Every row comes from one small tree of marks. The marks that hang from a mark follow it in brackets, in the order of their numbers. Every link used is in the known rows. Which tree was each row made from?
Known rows
j989(j565(j541(j476 j510)) j769): +1.51,-0.52,-0.99,-0.94,-1.83,+2.37,-0.08,+0.78,-6.51,-1.04,+1.38,-0.83,-0.18,+0.33,-1.23,-0.55,+1.35,+0.90,-6.63,+3.43
j541(j476): -0.17,+0.18,+1.36,-1.40,-1.39,+1.36,-0.60,+1.06,+0.71,-0.08,-0.59,-0.03,-0.11,+0.65,-0.79,+1.20,+0.75,-0.10,-0.32,+2.01
j476(j541(j510 j565(j989))): -0.05,-0.21,+2.67,-2.03,-1.14,+5.46,+0.03,+1.33,+1.49,-1.29,-1.98,-0.29,+0.00,+0.42,-0.78,+1.41,+1.98,+0.39,+3.11,+2.08
j345(j989(j565(j541(j510(j46))) j769)): -0.62,-2.30,-0.21,-1.36,-1.84,+1.56,+0.14,+0.96,-2.94,-0.08,+1.25,+0.92,-0.06,+4.21,-2.21,-0.90,+1.75,+0.26,-4.95,+2.01
j989(j565(j541(j476 j510(j46))) j769): +1.13,-1.16,-0.60,-0.77,-1.56,+2.76,+0.48,+0.77,-6.24,-1.17,+1.50,-0.35,-0.25,+1.25,-0.95,-0.47,+1.29,+0.91,-6.93,+3.20
j476(j541(j565(j989(j769)))): -0.91,-0.52,+1.65,-1.91,+0.30,+2.83,-0.05,+0.97,+1.46,-1.01,-1.61,-0.44,-0.16,+1.62,-1.71,+0.88,+2.00,+0.45,+1.27,+3.10
j510(j46): -1.20,-2.97,+2.00,+0.10,+0.20,+1.41,+1.32,+1.06,+0.42,-0.51,+0.40,+1.29,-0.21,+3.01,-0.27,+0.64,+0.90,+0.09,-1.32,+0.95
j565(j541(j476 j510(j46))): -0.26,-0.38,+3.45,-0.58,-1.75,+5.45,+1.44,+1.17,-1.35,-1.29,-0.14,-1.03,-0.04,+1.32,-0.81,+1.06,+1.09,+0.60,+0.66,+1.83
j476(j541(j510(j46) j565(j989(j769)))): -0.52,-1.05,+2.71,-2.07,-0.47,+5.99,+0.40,+1.39,+1.30,-1.55,-1.48,+0.54,-0.12,+1.53,-0.56,+1.30,+1.93,+0.34,+1.31,+2.08
j769(j989(j565(j541(j510)))): -0.49,-0.91,+0.63,+1.16,-2.10,+1.31,+2.04,+0.73,-5.11,-0.30,-0.43,-0.21,+0.11,+3.12,-0.95,-0.46,+1.38,+0.32,-3.53,+2.75
j989(j565(j541) j769): +0.95,-1.44,-1.60,-0.16,-0.65,-0.04,+0.29,+0.44,-6.69,-0.84,+1.72,-1.06,-0.23,+1.20,-1.95,-1.19,+1.50,+1.07,-6.99,+3.78
j491(j46 j989(j565(j541(j476)) j769)): +0.83,-1.42,+0.49,-0.49,+3.59,+1.32,+0.35,+2.19,-1.21,+0.24,+0.02,+0.47,-0.05,+4.39,-3.24,-0.44,+1.97,+0.80,-7.84,+2.64
j541(j565(j989)): -0.07,+1.44,+1.68,-1.74,-1.51,+2.16,+0.55,+0.75,+0.61,-0.95,-1.39,+0.15,-0.24,-1.16,-0.18,+0.40,+1.20,+0.29,+1.06,+2.48
j491(j46 j989(j565)): +0.85,-2.22,+0.95,+0.02,+3.11,+0.39,+0.47,+2.27,+0.25,+0.68,-0.47,+1.15,+0.01,+4.16,-2.42,-0.05,+1.91,+0.61,-5.48,+1.34
j491(j989(j565 j769)): +0.05,-1.12,+0.27,-1.21,+1.55,+0.33,-0.25,+1.52,-2.65,+0.17,-0.21,-0.53,-0.27,+0.15,-2.49,-0.60,+1.62,-0.16,-6.60,+2.66
j476(j541(j510(j46) j565)): -0.45,-1.95,+2.98,-1.39,-1.03,+6.81,+0.02,+1.46,+2.37,-1.30,-1.43,+0.93,+0.05,+1.62,-0.53,+1.90,+1.71,+0.03,+2.08,+1.05
j541(j476 j510 j565): +1.39,+2.15,+2.45,-2.75,-4.27,+8.16,-1.32,+1.53,+1.61,-1.20,-1.57,+1.43,+0.09,-2.84,+1.02,+2.03,+0.59,-0.59,+0.94,+0.82
j989(j565(j541(j510))): +1.15,-1.47,+0.52,+0.32,-2.45,+1.93,+1.15,+0.68,-5.41,-0.86,+0.80,-1.26,-0.10,+0.55,-0.83,-0.17,+1.46,+1.15,-2.52,+2.35
j491(j46(j510)): +1.98,-2.74,+1.04,-0.11,+2.24,+1.95,-0.48,+1.88,+2.41,-0.14,+0.10,+1.90,+0.38,+5.23,-1.69,+1.71,+1.03,+0.64,-2.94,+1.19
j565(j541(j476 j510) j989): -0.09,+2.17,+3.54,-1.67,-1.59,+3.26,+2.26,+0.91,-2.68,-1.42,-1.04,-2.90,-0.26,+0.04,-0.92,+0.29,+1.56,+1.37,+2.38,+3.64

Write each row's tree
+0.33,+0.49,+2.83,-0.76,-2.06,+4.82,+0.67,+1.10,-1.67,-1.14,-0.31,-1.70,+0.06,-0.01,-1.22,+0.92,+1.16,+0.59,+1.10,+2.23 | j565(j541(j476 j510))
+0.01,+1.22,+3.17,-0.90,-0.99,+2.41,+2.49,+0.83,-3.38,-1.49,-0.59,-2.92,-0.18,-0.20,-1.15,-0.33,+1.78,+1.48,+2.19,+3.47 | j565(j541(j510) j989)
-0.75,+1.98,+1.82,-1.80,+0.21,+0.58,+1.81,+0.56,-3.25,-1.23,-0.35,-2.87,-0.42,+1.19,-2.07,-0.52,+1.59,+1.37,-0.93,+4.99 | j565(j541(j476) j989(j769))
+1.08,-2.37,+2.82,-0.78,+4.52,+2.88,-0.15,+2.68,+3.66,+0.37,-1.22,+1.13,+0.24,+4.77,-3.02,+1.72,+1.44,+0.11,-3.86,+1.16 | j491(j46(j510) j989)
-0.69,+1.29,+4.14,-1.42,-1.31,+3.87,+3.04,+0.97,-2.29,-1.60,-0.84,-2.22,-0.37,+1.30,-0.51,+0.46,+1.48,+1.39,+1.98,+3.28 | j565(j541(j476 j510(j46)) j989)
+0.56,+0.88,+3.31,-2.43,-3.73,+9.04,-0.25,+1.62,+2.10,-1.42,-1.32,+2.37,-0.07,-1.08,+1.64,+2.26,+0.48,-0.56,+0.40,+0.23 | j541(j476 j510(j46) j565)
-0.94,-1.08,+1.25,+0.95,-2.18,+2.14,+2.51,+0.81,-4.54,-0.38,-0.53,+0.29,+0.00,+4.09,-0.55,-0.05,+1.20,+0.30,-3.71,+2.57 | j769(j989(j565(j541(j476 j510(j46)))))
-0.96,-1.10,+0.40,+1.34,-1.58,+0.03,+2.22,+0.57,-4.89,-0.12,-0.40,-0.37,+0.03,+3.80,-1.33,-0.57,+1.36,+0.38,-3.73,+3.03 | j769(j989(j565(j541)))
+0.10,-1.08,+2.37,-1.62,-1.39,+6.22,-0.75,+1.44,+1.94,-1.15,-1.61,+0.30,+0.15,+0.35,-0.93,+1.71,+1.79,+0.00,+2.48,+1.40 | j476(j541(j510 j565))
-0.15,-1.40,+1.53,-0.94,+1.31,+2.61,+0.84,+1.60,-3.48,-0.44,-0.03,-0.87,-0.29,+0.71,-2.34,-0.49,+1.72,+0.16,-6.10,+2.54 | j491(j989(j565(j541(j510(j46))) j769))
-0.40,-1.59,+2.79,-0.42,+0.62,+2.71,+1.62,+1.59,-2.33,-0.27,-0.64,-1.17,-0.27,+0.99,-1.93,+0.08,+1.69,+0.29,-3.19,+1.81 | j491(j989(j565(j541(j510(j46)))))
-0.27,+0.52,+2.52,-1.20,+0.06,+2.91,+2.50,+0.89,-4.13,-1.82,+0.19,-1.97,-0.29,+0.92,-1.11,-0.75,+1.72,+1.37,-1.16,+3.81 | j565(j541(j510(j46)) j989(j769))
-0.45,-1.98,-1.49,-1.67,-1.58,-0.71,-0.95,+0.85,-2.22,+0.53,+1.07,+1.25,-0.05,+3.61,-2.34,-1.00,+1.68,-0.06,-5.37,+2.12 | j345(j989(j565 j769))
+0.51,+2.19,+2.93,-3.36,-2.97,+7.83,+0.37,+1.48,+0.69,-1.75,-1.40,+1.78,-0.30,-1.21,+1.53,+1.45,+0.80,-0.09,-0.76,+1.77 | j541(j476 j510(j46) j565(j989(j769)))
-0.66,-1.12,+3.35,-1.83,-0.80,+6.07,+0.78,+1.38,+1.90,-1.46,-1.76,+0.37,-0.11,+1.65,-0.34,+1.59,+1.91,+0.40,+2.73,+1.70 | j476(j541(j510(j46) j565(j989)))
+0.43,-1.05,+0.47,+0.07,-2.12,+0.69,+1.20,+0.49,-4.62,-0.56,+0.54,-1.46,-0.27,+1.61,-1.18,+0.07,+1.32,+1.18,-2.65,+2.87 | j989(j565(j541(j476)))
+0.01,-0.14,+2.09,-2.26,-0.79,+5.38,-0.32,+1.33,+0.95,-1.39,-1.65,-0.11,+0.00,+0.25,-0.97,+1.16,+1.99,+0.32,+1.62,+2.46 | j476(j541(j510 j565(j989(j769))))
-0.07,+2.92,+1.37,-3.15,-1.87,+3.31,-0.30,+0.87,+0.92,-0.99,-1.60,+0.39,-0.37,-1.01,-0.12,+0.86,+0.91,+0.05,-0.70,+3.24 | j541(j476 j565(j989(j769)))
-0.67,-1.81,-0.86,-1.34,-1.62,-0.13,-0.23,+0.72,-2.94,+0.20,+1.15,+0.30,-0.06,+4.03,-2.90,-1.12,+1.83,+0.32,-4.85,+2.60 | j345(j989(j565(j541) j769))
-0.96,-2.02,+0.39,-0.81,-2.29,-0.05,+0.50,+0.71,-1.82,+0.38,+0.53,-0.03,-0.05,+4.19,-2.48,-0.57,+1.80,+0.43,-1.93,+1.88 | j345(j989(j565(j541)))
+1.11,+3.31,+2.94,-3.31,-3.90,+7.07,-0.21,+1.40,+0.95,-1.41,-2.10,+0.62,-0.14,-2.85,+1.22,+1.60,+0.86,-0.05,+1.85,+1.87 | j541(j476 j510 j565(j989))
